Each row was made from one path, in order. Every step used is in the known rows, and no mark comes twice. Write each row's path.
Known rows
Y-F-H: [  2   2   1  13  -8 -12   5   5  -1   0  -2  -9 -10 -11   6  -4 -22   2
  -9  -4   1   9  -3  -4 -19  -2]
W-Y: [ 4 -5  3  6 15  3 -1 19 -7  3  5  4  4  6 -1  3 -2 -3 -3  4 -9 -2 -2  0
  7  9]
U-H-G-D-W-Y: [-10   9  -7 -24   0  10  -6  -2   1 -10   1   7  -6  18   4 -18  20   0
  10  -1   0 -14   0   9  14   0]
Y-F-H-G-D: [  4  15  -5   0  -9   4  10  -8   3   4  -1 -10 -22 -21  10  -7 -14   3
  -9   2   5  -5   0  -3 -25   0]
D-G: [ 10  -3  17   1  18  -9  -6 -13  -2  11  -1  13  12  15  10   9  -7   1
  -2  -3   5  -3   3 -25  11   3]
U-D-G: [ 10 -18  20   4  15 -10 -15 -16  -7  13  -3  20  13  12  12  14   3   1
  -2   2  13   3   3 -21  11   6]
U-H-W: [-11  -5   1 -14  -2 -13 -23  -5  -4  -5  -3  12  21  20  -3 -11  -3  -3
   9 -18  -6   1  13  -6  14 -10]
Y-F: [ 11   1   1  16  -9 -11  -6   5  -6   1  -7  -4   6  11  11  -1 -17  -3
  -9  -2   0  10  -1  -6  -4   1]
W-Y-F-H-G-D: [  0  11  -7  -6   1  18  15  14  -1   4   5  -1 -28 -22   7 -11 -10  -1
  -6  11   1 -11  -2   8 -23   8]
Y-F-H-G-D-W: [ -5  12  -3  -8 -17   0  12  -8   7  -5  -3 -10 -23 -22   3 -15  -4   1
  -4  10   7   0  -8   5 -18  -4]
U-H-G-D: [  2  14  -5 -11   2   3 -13 -19   1   0  -2   2   2  19  14  -8   9   4
   3 -14   1 -13   9  -7   7  -3]
F-H-G-D: [  2  15   0  -6   6   4  10 -18   7   7   4 -10 -18 -26   0   1  -1   6
  -4  -2   1 -10   1  -8 -15  -1]
U-H-F: [ -9   4   2   8   3  -5  -9   7  -2  -1  -6  -6  14  42   7  11   0   5
   6 -14   0  -1  10  -5  20  -1]
S-W-H: [ 15 -10  -8  32  10   3   3   2   0   7   7  -7  16  13  -5  24  -5   1
   7 -17  -5  10   9  -3  -4   6]
F-H: [  1  -1   7   9   8 -12   3  -4   3   2   2  -8  -4 -15  -5   4 -10   6
  -5  -9  -4   6  -1  -9  -8  -3]
S-R: [  9   4  -2  17   9 -18 -10  -5  -3   5  -4  -7  33  13  -6  21 -12   6
 -12   1   6   4   4 -13  14  -5]
F-H-G-D-W-Y: [-11   9  -1 -19   4  11  16  -1   8  -3   7  -3 -25 -28 -10 -11  11   1
   2  12  -2 -11  -8   8  -9   1]
S-W-Y: [  4  -4  -8  19  27   6   0  15  -4   2  14  10   3  12  -3  18  -5 -13
   6  -3 -21  -2   1   6   4   7]
F-H-W: [-12  -5   6  -9   1 -12   0  -5   4   2   3   0   1 -27 -16  -4 -13   0
   2  -7  -7   4   5  -5  -8  -9]
R-H-W: [ -5  -8  -3  -6  -2  -9 -21  -6  -7  -1  -6  13  30  10  -1  11   2   4
   1  -8 -12   9   5   6   7  -8]
Y-F-H-W-B: [-10 -13   1  -4  -8  -2  11  19  -3  -4   8   2  -8 -21  -4  -9 -15  -8
  -2  -4   0   1   1   7 -23  -7]
G-D-W-Y-F: [  1   1   1  -9  -7  11   7  16   2  -7  -1  13 -14  -3   3  -8   9 -13
   1  15   4  -8  -9  15   9  -4]
U-D: [ 10 -16  11  15   6 -11 -17  -8  -7   7  -4   5  14   9   5  15   5   0
  -5  -1   4  10   1  -8  10   4]

Which path is each row?
[ 17   2  -4   8  -7  17   8 -11   1  12  -1 -16   6  -3   1   6   5  13
  -2  -6  13  -4  10  -9  -8   9] => W-H-G-D
[ -2   8  -5  -4   2  -9 -18 -14  -4  -4  -2  -7  13  29   8 -10   1   8
   2 -15  -3   1   6  -9   7   4] => U-H-G
[-16   2  -5 -10 -10   0  12  17   0 -12   1  -8 -17 -10  -8 -22  -3   1
   0  19  -2   7 -15  14 -12   7] => D-W-Y-F-H-G
[ -6 -23  10   0   2  -4  -9  11  -6  -6  -1  12   4   6  -7   2  19  -5
   3  16   2   9 -10  10  17   5] => U-D-W-Y
[ -7  -2   0  -2 -14 -11   1   4   1  -1  -3  -1  -4 -21  -5 -11 -26  -3
  -3  -1  -1   8   3  -2 -19  -7] => Y-F-H-W
[  0  -1   5 -12   4  11   7  10   4  -4   2  13  -9  -5  -5   0  19 -11
   4  11  -1 -11  -7  10  18  -5] => G-D-W-Y
[ -1  -7  -1   3 -17  -3   5  -4   1  -5  -5 -22  15   7 -13  -6  11  12
   4   3  10  15  -3   0   3   9] => D-W-H-G
[  6  -2 -13  21  15   7   1  22  -6   1  10   8  -4  13   5  10 -16 -15
   3   1 -17   2  -1  11  -6   8] => S-W-Y-F
[  1  -3   5   5 -12  15  18   7   8   2  -7  -9   2   5  -8  17  17   4
   7   3  16  -4   3   5  16  -4] => G-D-W-H-F
[ -7  12   1 -14  -1   1  11 -18  11  -3   2  -8 -19 -27  -7  -6   9   4
   1   5   1  -5  -6   0  -7  -5] => F-H-G-D-W
[ -8  -7  -4 -10  -4   3  -4  22  -8   1   0  13   5  -4  -7 -12 -17 -12
   0   9  -8   1   5   6  -4   2] => H-W-Y-F
[ -2  -1  -1   6   2   3   8  26  -5  -1   4  -1 -17 -13   3  -9 -18  -1
  -7   5  -3   2  -5   7 -18   6] => W-Y-F-H
[ 12  -1 -15  26   8   7   4  -7   0   8   7 -17  15  11  -5  18  -4   6
   6 -12  -6   8   9  -4 -10  13] => S-W-H-G
[ -7  11  -4 -20  -6   0 -11 -17   4  -9  -3   2   2  20   6 -14  18   2
   8  -7   2  -9   2   1  15  -7] => U-H-G-D-W
[ -5   2   2 -12  -6  11  16  16   6  -7   2   9 -27 -21  -2 -10   5  -8
   1  13   3  -9 -10  16  -4  -7] => G-D-W-Y-F-H
[  9  11  -9  -3   2   8 -11 -20  -3   4  -4   3  11  10  16  16  14  10
  -4  -4  -4  -4   2   5   1  -1] => R-H-G-D
[ -2 -21  13   5  -4 -16 -14  -7  -2  -5  -6   6  12   8  -4   6  17  -3
   2   9   5  15  -9   1  18  -1] => U-D-W
[  1  12   0 -13  -4   3   2 -19   6  -3  -3  -3  -2  -2  -1  -4  16  -2
   1   9   1  -7  -5  -2   9  -2] => H-G-D-W
[  9  -7   5   1 -13   8  10  -3   7   0  -4  -1   3  -4  -6   4  18   3
   4  -2  14  -1   0   2  11  -6] => G-D-W-H
